Each row comes from the steps of one walk. Every step used is in the known rows, and no mark comes twice. Write the walk behind each row, first mark first.
Known rows
A -> W -> L: [  0 -10  19   8 -21  -3  25 -11  -7 -13  22  -4 -11  -1 -11  -1   8  -4
  35 -18   8  10  16   1]
R -> G -> L: [  4  11  15  17 -19   7  14  22 -15  21   5  13 -33   1 -30 -14 -10   2
  11 -34  -1 -16  12 -15]
A -> W -> L -> R -> G: [-18 -11  31  21 -11   3  13 -16  -5   5  21  -1  17  17 -12 -12   5  14
  43  -3 -17   4  18  10]
A -> W: [  7   2   7   8 -17   4  14   5 -13  12  10  -3 -22   0 -16   6  -6  -1
  13 -32   9  18   5  -7]
R -> A: [  8  -5  -2   6 -18   1   4  11  -7  -9   2  11 -31  -1 -14   9   7   4
   8 -52  15  14  -4  -7]
R -> W -> L: [  8  -4  17  -4 -12  -6  10 -15  -2 -40  20   7  -9 -12 -14 -10  16   7
  16  -6  16  -2  21  -7]
Y -> L -> R -> G: [ -2   7  14  -1 -18  12  -8   9 -18   9   3  11  -3  19 -26 -18 -11  18
  13 -28 -10 -19   5 -14]
W -> L -> A: [ 13 -12  30   2 -20   2   9  -8   5 -32   6   9   0 -11 -16  -8   9   9
  25 -33  -6  -9   1  -8]
Y -> R -> W: [ 17  13   0 -14 -12   4  -8 -10   8 -26   9  11 -16 -15 -14 -12  -5  18
 -12 -18  22   5   0 -11]
R -> G -> A -> W -> L: [-12 -10  47  14 -13   5  21 -14  -5   9  10   3   1   1 -13  -4  16  -1
  32  -5  -3   3  21   5]
L -> R -> W: [  5   3   3  -1   2  10 -11   0  -5  -4   6  10   5  -1 -17  -4  -1  21
  -8 -16  -4   3   7 -14]
W -> L -> R -> A: [ -6 -23   8  12 -13   4   1 -11   0 -20  12   9   7   6  -7  -3  15  14
  26 -31  -5   1   4   2]
Y -> A -> W: [  2   1  10  -2 -15  14   1   0  -9  18  -1  -3  -1  -2 -18  18  -6   2
   4 -38   7  27   1  -3]
Y -> G -> A -> W -> L: [  5 -20  29  10 -21   2  17 -24  -5  10   5   2   7  -2  -9  -1  10   1
  19 -16  -6   2  16  -8]
W -> L: [ 11 -10   8   4 -26  -5  23   4  -3 -22  22   8 -31  -1 -19  -9   8   4
  23 -34   9  -3   8  -9]
G -> W -> L: [  5  -7   0  14  -9  -9  31   7  -4 -22   7   1 -34 -12 -21 -10   4 -11
  15 -13   9   5  10  -7]
W -> L -> R -> G: [-10 -11  21  15 -14   2  12   1  -2  -5  19  13  -2  17 -20 -21   7  20
  31 -18 -16 -10  11   0]
L -> R: [  5  -3  -4   8 -10  11   1  19  -7  15   7  11 -14  11 -22  -5  -8  20
  -3 -45 -11   1  -8 -16]
L -> R -> G -> A -> W: [-17  -5  33  17   1  19  -2   0  -8  45  -5   4  19  12 -16  -1  -2  16
   9 -18 -25   8   6   0]
Y -> G: [ 21  -1  -6   8 -29  -4  11  12 -10  12   4  13 -35   6 -23  -7  -6   9
   0 -47   1   3  -2 -24]
Y -> W -> L -> A: [ 14  -9  25  -6  -6  -6  -9 -17  11 -49  10   0   2 -22 -18  -4  11   8
  18  -8   7 -11   4  -3]
R -> G -> A -> W: [ -6   2  34  13  -9  12  11   4 -11  32  -3   4 -10   3 -18   4   1   0
  11 -19  -3  12  10  -1]
A -> W -> L -> R: [ -8 -16  17  13 -10   7  11 -16  -4  -3  21  -3  15   9  -8  -5   4  12
  31 -14 -12   4  14   2]

Write each row's walk
[-12  -6  13  24  -1  19  -8 -14 -14  22  -1  -2  24  -1  -6   8  -7   5
  17 -26  -8   1   8  -2] : G -> L -> R -> A -> W
[ 11  -7  38  -7  -6   0  -3 -26   6 -50   5   7  20 -22 -11  -9  17  13
  20  -3   4  -6  12  -5] : R -> W -> L -> A
[  9   1  27   6 -10  11   0  -8  -3   1  -4  -2   8 -10 -11   7  -4   4
  17 -32  -7  14  -2  -5] : L -> A -> W
[  0 -16  31   6 -14   8  18 -15  -3   3   9  -2   2  -8 -10   3  11  -5
  18 -15   1   6  16  -2] : G -> A -> W -> L
[  1 -15   7  10 -15   5  11  -2   0 -11  18   8  -4   8 -18 -14   6  17
  19 -30 -13  -7   7  -8] : W -> L -> R
[ -5  -3  17  21  -9 -11  32   7  -4 -17   9   4 -32  -3 -23 -17   5  -7
  30  -2   4   4  18   3] : R -> G -> W -> L
[-10 -10   7  16  -4  12  -7  -9  -8  10   2  -1  15   7  -3  13   2   8
  19 -30  -6  22   1   5] : L -> R -> A -> W
[-12 -16  35  13  -9  12   8  -3   2  11   7  16  10  11 -19 -19  13  20
  16 -15 -26 -12  10  -3] : W -> L -> R -> G -> A
[ 11  -7   3  -4 -12 -12   5  -6   3 -38  22   0 -28 -12 -22  -5  10   4
  13 -12  22  -5  12  -5] : Y -> W -> L
[ -7  -5  10   1 -10  16 -17 -19 -20  -2  -2  -3  29   8  -4   9  -4   6
  22 -23   4   3   4  -2] : Y -> L -> R -> A -> W
[ -4 -17  19  12 -19  -3  13 -23  -6 -24  15  -4  -1  -3  -2  10  18  -7
  44 -19  15  16  16  12] : R -> A -> W -> L
[  2   7  10   6   4  18 -10  -3  -9   8   3   8  14 -10 -19 -10 -11  16
 -10 -12  -6 -19  14 -18] : G -> L -> R -> W
[  4   0   2  14 -10  18  -1  14 -11  26   3   9  -5   1 -25 -11 -15  13
  -6 -40 -16 -18   2 -22] : G -> L -> R
[ -6  -5  22  11  -4  20  -1  16  -5  36  -5  18  -2  11 -24  -9   0  20
  -4 -31 -26  -4  -1 -10] : L -> R -> G -> A
[  1  15   2  11  -6  -1  14  12   7  -2  -2   7 -37  -6 -27 -20 -15   5
   3 -15  12   9  -3  -1] : Y -> R -> G -> W
[  1  -3   7  13 -14   5   3  -4 -11  -1   4  -1 -14  -2  -5  18   4  -5
  22 -35  14  26   3   5] : R -> A -> W
[ -5 -14   0  18   1   1  18   0  -1 -10   6   2  -7  -1 -18 -13   0   3
  14  -8 -11   0   8  -5] : G -> W -> L -> R
[ -2 -14  16   3 -21   0   4 -37  10 -37  20  -4   7  -8   2  -1   9   5
  37 -15  22  13   6  15] : Y -> R -> A -> W -> L
[ -5 -24   0  26  -3  -7   8 -20  -2 -13  -3   7   9   2  -7  -8  10   6
  21  -7 -11   8   4  -1] : Y -> G -> W -> L -> R -> A
[ 11   1  13 -15 -17  -3   1 -28  14 -53  22   9  -3 -16 -12 -20   8  17
  11   0  24  -5  11  -3] : Y -> R -> W -> L
[ 16   0 -11  19 -12  -7  20  16  -9  13  -9   7 -38  -5 -24  -6 -12  -4
  -4 -28   4   9   0 -19] : Y -> G -> W
